Each row comes from the steps of one path. Every step used is in the known rows, and no mark comes twice. Write the path behind each row, first mark first.
(in the rows, 128 means zero)
Known rows:
ladir > bofu > daveze > sikifib > rusod: [121 111 109 153 127  73 108 118 141 155 107 118 124 130 131 117 104 166
  95 122 155 114 122]
daveze > sikifib > rusod: [153 141 109 129 114  80 108 118 126 150 124 129 100 106 128 176 108 162
 107 129 159 141 111]
bofu > tilu > sikifib: [110 164 134  97 116  90 120 163 113 103 135 129 124 121 133  86 108  84
 136 116 131  94 130]
tilu > bofu > dopi > sikifib > rusod: [140 115 139 132 163 110 101 182 137 156 108 119  97 136 132 127 135 141
 111 128 138  83  92]
rusod > bofu: [104 130 144 116 126 224 137 155 113 144 125 136 129 169 120 100 130 111
 110 106 132 118 120]
tilu > sikifib: [ 99 159 119 126 141  85 133 151 112  93 133 130 125 124 131 101 121 107
 127 103 112 134 122]
sikifib > rusod > bofu > tilu: [119 141 149  98 113 171  87 173 109 152 102 145 135 160 129 114 113 105
 120 128 157  62 107]
dopi > sikifib: [160 108 128 130 121 134 131 143 135 116 122 121  92 129 131 115 123 131
 138 140 148 157 116]
ladir > bofu: [113  95 125 143 126 130 130 115 134 130 120 125 131 130 124  97 131 138
 116 156 128  85 127]
ladir > bofu > dopi > sikifib > daveze: [120  81 133 140 134 158 173 158 175 165 142 108  90 118 108 104 129 149
 137 142 133  65 117]
bofu > tilu > sikifib > daveze: [117 169 133 107 111 117 149 148 150 114 149 125 112  97 115 103 106  98
 145 106 119  83 135]
daveze > sikifib: [147 135 118 119 101 142 146 114 132 152 146 119  90 111 121 151 112 145
 108 116 154 159 133]
ladir > bofu > dopi: [ 80  95 133 131 145 127 142 159 130 165 136 118 139 136 123  94 137 133
 114 141 124  50 128]
rusod > bofu > daveze > sikifib: [106 138 136 115 115 229 154 153 124 175 134 119 112 177 121  91 108 121
  88  58 154 159 138]
bofu > tilu > sikifib > rusod: [115 170 124 106 129  30  83 169 110  99 115 138 132 115 141 116 105 102
 136 127 136  79 108]
tilu > sikifib > ladir > bofu > dopi: [ 72 117 136 122 147  81 143 196  97  97 133 126 158 160 126  45 136 138
  90 115 111  45 118]
tilu > bofu: [136 126 138 133 139 169 127 118 139 135 118 122 116 130 121 114 138 127
 101 125 121 110 126]
ladir > sikifib > rusod: [105 157 108 130 141  33 121 121 156 127 125 136 135 108 143 164 120 143
 142 118 101 115 100]
ladir > bofu > tilu > sikifib: [ 94 131 131 112 113  93 123 151 119 102 125 125 126 119 129  57 112  95
 125 146 133  52 129]
tilu > sikifib > ladir: [118 150 131 119 130  82 129 164  95  59 125 136 148 153 131  75 126 134
 107 105 116 121 118]
bofu > dopi > sikifib > daveze: [133 115 136 126 136 153 169 170 169 165 153 111  89 117 112 132 126 140
 148 113 131 106 120]
dopi > sikifib > ladir > bofu > daveze: [148  72 140 145 123 123 128 154 133  91  96 115 139 184 134  29 124 162
 103 136 149 113 124]
rusod > sikifib: [122 124 122 102 129  94 120 108 117 113 158 125 104 130 148 136 124 133
 118 113 141 154 130]
sikifib > rusod: [134 135 120 139 140  68  90 132 122 125 109 138 137 121 136 157 124 144
 131 138 132 111 106]

Which path is each row?
[142 143 123 142 140 114 104 121 146 163 108 115 110 132 129 130 110 154
  79  86 146 138 122] -> tilu > bofu > daveze > sikifib > rusod
[ 79 136 143 114 158 163 111 204 105 177 119 139 144 172 126 126 133 122
 110  96 131  64  99] -> sikifib > rusod > bofu > dopi
[100  86 145 123 135 123 138 173 112 132 124 124 160 163 123  72 142 159
  93 141 129  38 124] -> sikifib > ladir > bofu > dopi
[128 109 136 117 141 129 141 186 130 151 138 114  99 139 131 112 128 128
 137 122 145 122 116] -> bofu > dopi > sikifib
[139 135 131 131 126 174 142 115 150 166 130 105 100 137 122 102 114 136
  78  78 143 150 144] -> tilu > bofu > daveze > sikifib
[110 115 151 115 134 252 180 196 154 181 148 120  87 160 105 102 128 122
 130  89 136  98 112] -> rusod > bofu > dopi > sikifib > daveze
[104 117 127 135 127  85 134 152  99  61 115 132 151 151 126  46 130 145
  94 135 116  79 117] -> tilu > sikifib > ladir > bofu
[117  91 139 144 129 118 126 141 126 103 102 123 173 183 130  42 130 159
  93 124 128  87 136] -> sikifib > ladir > bofu > daveze
[144 101 148 110 131 125 138 199 115 118 129 120 121 169 130  93 133 153
 116 124 150 108 113] -> bofu > dopi > sikifib > ladir
[105 157 118 128 124 117 189  99 198 144 159 122 115  94 117 153 121 137
 152  98  83 117 126] -> ladir > sikifib > daveze
[154 123 150 100 108 176  91 187 115 140  97 138  97 165 133 101 107 108
 131 143 176  91  94] -> dopi > sikifib > rusod > bofu > tilu
[111 136 135 127 140 168 101 162 108 143 103 146 137 163 128 125 126 128
 112 117 135 102  97] -> sikifib > rusod > bofu
[127 131 147 108 104 226 151 166 107 143 124 123 135 206 121  66 112 149
  66  59 159 150 136] -> rusod > bofu > daveze > sikifib > ladir
[113  76 134 131 139 131 144 174 137 152 126 112 101 140 126  85 131 136
 125 154 145  75 116] -> ladir > bofu > dopi > sikifib
[119  94 134 115 108 136 156 157 115 156 141 115 126 146 116  93 126 177
  72 129 156  67 129] -> daveze > sikifib > ladir > bofu > dopi
[ 81 167 127 125 152 122 107 185  92 106 110 148 135 159 131  99 120 108
 112  91 120 108  92] -> tilu > sikifib > rusod > bofu
[140 117 133  95 118  92 117 123 101  80 149 130 128 160 148 109 129 160
  95 114 145 139 127] -> rusod > sikifib > ladir
[ 86 165 149  84 115 190 131 190  96 119 131 136 125 159 125  59 111  67
 120  95 136  87 123] -> rusod > bofu > tilu > sikifib
[174  75 151 109  83 137 118 156 124  95 102 123 114 156 128  51 117 146
 115 187 172  61 119] -> dopi > sikifib > ladir > bofu > tilu
[168 116 128 139 117 158 160 128 172 131 137 118  79 111 113 133 120 145
 148 129 136 141 120] -> dopi > sikifib > daveze
[125  83 130 111 117  94 120 112 106  83 140 128 132 159 143  80 133 170
  83 144 146  97 125] -> rusod > sikifib > ladir > bofu
[105 156 161  79 104 183 127 207  79  87 122 142 147 189 124  33 115  95
  97  96 140  73 120] -> rusod > bofu > tilu > sikifib > ladir
[105 165 111 136 154  21  95 157 108  91 114 140 135 119 140 129 118 125
 129 114 115 119 100] -> tilu > sikifib > rusod
[136 144 112 137 129  68 106 131 136 154 118 121 120 129 136 146 100 155
 105  89 155 153 123] -> bofu > daveze > sikifib > rusod
[128 156 145  90 104  87 117 176  95  70 126 134 146 149 133  64 114 111
 113 118 134  85 127] -> bofu > tilu > sikifib > ladir
[130 143 125 118 113 180 119 146 110 166 120 137 101 144 121 152 110 144
  91 102 162 132 103] -> daveze > sikifib > rusod > bofu
[135 107 148 121 150 174 139 174 142 159 129 109  85 140 124  99 138 124
 110 120 137 102 115] -> tilu > bofu > dopi > sikifib
